Each row was made from one small tree. The marks that hang from a mark follow it in brackets, in alphabetical order. Every link used is in the known rows. Write each row's tree.
In the rows, zero is written as 128.
Known rows:
N(L(R)): [108  91 116 116 144 142 136  72 145 103 134 152 151 121 103 138  77  92
 150 134 128 149 153 101 113 106 132 133]
M(N(L(R(C)) Q)): [110  81  90 104 167 172 156 121 137 116 134 163 120 105 105 123  71  84
 182 111 113 175 152 120 111 114  92 135]
N(L M Q): [107 113  72 157 186 141 148 123 188 123 159 199 148 109  88 145  87  99
 147 116  89 169 121 110 122 118 102 141]
Z(B W(J Q)): [145  89 120  59 116  74 142 124 113 148 141 126 183 154 160  35 132 144
 154 160 110 134 114 101 118 166 169  98]
W(Q Z): [126  86 158 105 138 121  85 105 135 152 153  91 162 134 175 118 138 143
 119 156  44 152 127 105  82 149 127  50]
J(R(L) W(Q Z(B))): [127  51 123  93 166 128 118  84  92 118 160  68 135  98 144 102 121 141
  99 167  66 114 169  72 126 170 102  51]
B(W(J(R) Q(N)) Z): [162 104 157 122 132  86 122 113 171 166 148 127 155 150 188 102 173 150
 170  97  53 165  79  97  92 158 142  51]
B(Z(W(J))): [131 130 140  91 121 119 116 130 135 149 122 110 139 163 178 110 154 108
 149 113  79 154 118 107  98 153 138 114]
J(R(C L) W(Q Z)): [151  58 128 108 161 125 108  75  82  91 139  59 127  88 121 108 125 135
 103 144  60 120 169  50 146 169 100  53]
Z(B W(Q)): [138  78 108  58 115  92 134 122 113 152 133 114 184 161 161  41 125 156
 136 175 105 144 127 114  97 167 159  91]
Z(B W(J)): [135 108 105  59 113  95 150 127 115 144 129 136 161 153 147  48 133 122
 154 145 128 127 123 101 123 163 164 136]
Z(B W(J(R) Q(N))): [146  78 109  66 131  64 146 117 123 162 149 147 173 132 158  34 131 158
 145 155 110 129 111  71 122 176 167  92]
M(N): [108 107 120 118 134 149 155 149 126 142 137 141  98 118 135 115 102 115
 160 127 120 137 117 152 109 108  89 133]
Q(N(L M)): [103 116 113 168 145 114 121  89 200 141 148 199 143  92 111 125 114 126
 111 133 104 141  92  76 122 105 109 130]
Q(N(L(R) M)): [108  95 111 163 149 124 117  68 190 128 144 200 146  93 106 126 106 126
 113 134 109 152 119  70 113 105 116 130]
W(J(R(L)) Z): [129 109 144  98 158 116 133 110 108 134 164 130 103 100 145 139 126  97
 158 110  90 120 143  61 126 170 126 113]
Q(N(L(R(C J)) M)): [117  85 113 157 143 130 106  54 181 115 126 190 153  95 100 119 108 128
 109 129 110 154 122  59 126 104 117 130]
W(Q(N(L))): [125  98 146 138 140  92 107 100 164 143 154 145 173 105 143 104 119 150
 121 149  97 144  97  92 121 122 132  70]
M(N(L)): [ 88 103 114 115 141 149 164 132 148 137 146 156 111 112 123 121  74  90
 174 131 115 140 108 141 107  93  85 137]
N(M Q): [134 119  81 161 174 140 135 148 158 131 147 177 128 118 107 136 126 135
 127 112  98 163 133 127 124 141 108 134]
J(W(Q)): [129 100 142 140 130 125 103 104 128 104 137  72 158 122 137  93 148 144
  89 156  85 112 126 127 143 114 120  68]
W(Z): [113 113 137 104 132 151  96 108 137 144 137 106 129 132 157 140 140 113
 120 135  70 141 141 105  89 146 121 104]
L(N(M) R(J(W(Q Z)))): [ 88  17 129 118 164 153 101  71 126 100 133 117 163 142 133 131  88 153
  96 136 100 146 173 113  63 117 116  92]
B(W(J(R) Z)): [149 112 132 114 130 115 143 114 147 141 157 127 124 139 154 110 151 120
 175 101  76 137 107 104  93 158 144  95]
B(W(J Z)): [145 123 145 116 116 121 128 113 153 134 151 121 137 147 161 105 161 113
 173 105  74 145 102 115  89 149 146  96]

Write each row's tree:
[127  52  87 121 185 144 131 108 125  98 113 166 147 125  86 148  79 139
 134  90 128 178 183  94  86 150 121 132]
L(N(M Q) R(C))
[157  51 133 109 124 158  86  45  89  63  87  84 163 133 109 100 126 140
 107 135 120 147 189  91 143 118 138  97]
L(R(C J(W(Q))))
[122  34  93 112 180 159 116  94 116  89 104 155 158 134  94 141  81 144
 126  92 132 176 187  95  92 143 123 129]
L(N(M Q) R(C J))
[145  85  97 103 180 115 161 133  82 109 130 140 102  91  92 145  82 131
 151  95 147 136 166  68 140 184 112 127]
J(R(C L(N(Q))))
[123  77 148 131 171  75 113  83 175 164 187 167 153  88 153 115 125 135
 137 131  36 135  89  36 115 144 125  60]
W(J(R) Q(N(L M)) Z)
[145 111 117  91 112 111 149 119 141 144 126 139 160 152 138  79 145 136
 161 129 124 134 111 127 120 148 147 120]
Z(B(W(J)))
[ 99  73 141 115 152 138 128 115  94  96 142 131 131 121 129 135  82 129
 131 125 155 137 150 110 106 141 103 128]
R(J L(N(M)))
[140  66 104  87 154 146 119  74  83  96 120  72 118  93 110 109 126 120
 102 141  81 113 183  48 151 173  96  93]
J(R(C L) W(Z(B)))
[133  88 163  79 136  93 102 104 133 161 155 112 179 133 175  90 149 134
 144 148  54 137 114  85 113 157 143  63]
W(J Q Z(B))
[146  67 105 151 159 102 120  74 139 105 131 113 144  84  96  96 125 159
  88 139  73 110 123  56 168 127 105  70]
J(R(C) W(Q(N(L M))))
[153  95 130  94 138  68 154 132  94 125 165 127 139 126 151  67 115 134
 166 136 115 130 120  86 122 169 159  93]
Z(W(J(R(L)) Q))
[148  77 108  58 130  68 157 125 106 155 146 132 170 146 154  39 123 151
 157 155 111 127 119  91 122 175 167  97]
Z(B W(J(R) Q))
[ 93  98  95 136 185 126 145 165 155 141 150 171 136 126 117 152  92 140
 128  99 119 150 127 131  83 145 109 131]
L(N(M Q))
[118  65 160 121 139 153  76  67 102  84 147  80 150 105 152 100 133 130
  93 159  90 135 158  82 127 137 100  71]
R(J(W(Q(N(M)) Z)) L)
[166  85 121  85 125  90 153 110 117 133 130 131 164 138 131  71 132 149
 170 132 119 141 119 100 131 168 144  94]
Z(B(W(J(R(C L)) Q)))
[119  66 101 144 146 141 130  48 156  87 118 175 157 124  76 131  75 110
 137 133 106 158 142  87 124  89 110 143]
N(L(R(C J)) M)
[113  36 126  95 147 159 102  69  96  73  90  98 160 137 107 126  92 138
 107 110 142 140 189  96 104 126 131 115]
L(N R(C J(W)))
[159  98 110  84 122 105 159 111 118 130 122 138 149 136 122  81 133 135
 170 122 131 135 126 100 134 166 141 121]
Z(B(W(J(R(C L)))))
[117  93  87 111 181 164 135  97 150 101 142 164 156 111  99 144  81  83
 159 113 120 177 174 100 117 133 134 129]
N(L(R) Q)
[145  93 148 123 120 115 100  99 169 151 157 113 163 140 177  92 161 152
 143 134  50 165  98 109  64 154 141  46]
B(W(Q(N) Z))
[155 113 113  90 131  88 158 128  90 112 141 133 119 123 128  79 118 113
 167 116 131 126 132  74 136 170 154 133]
Z(W(J(R(C L))))
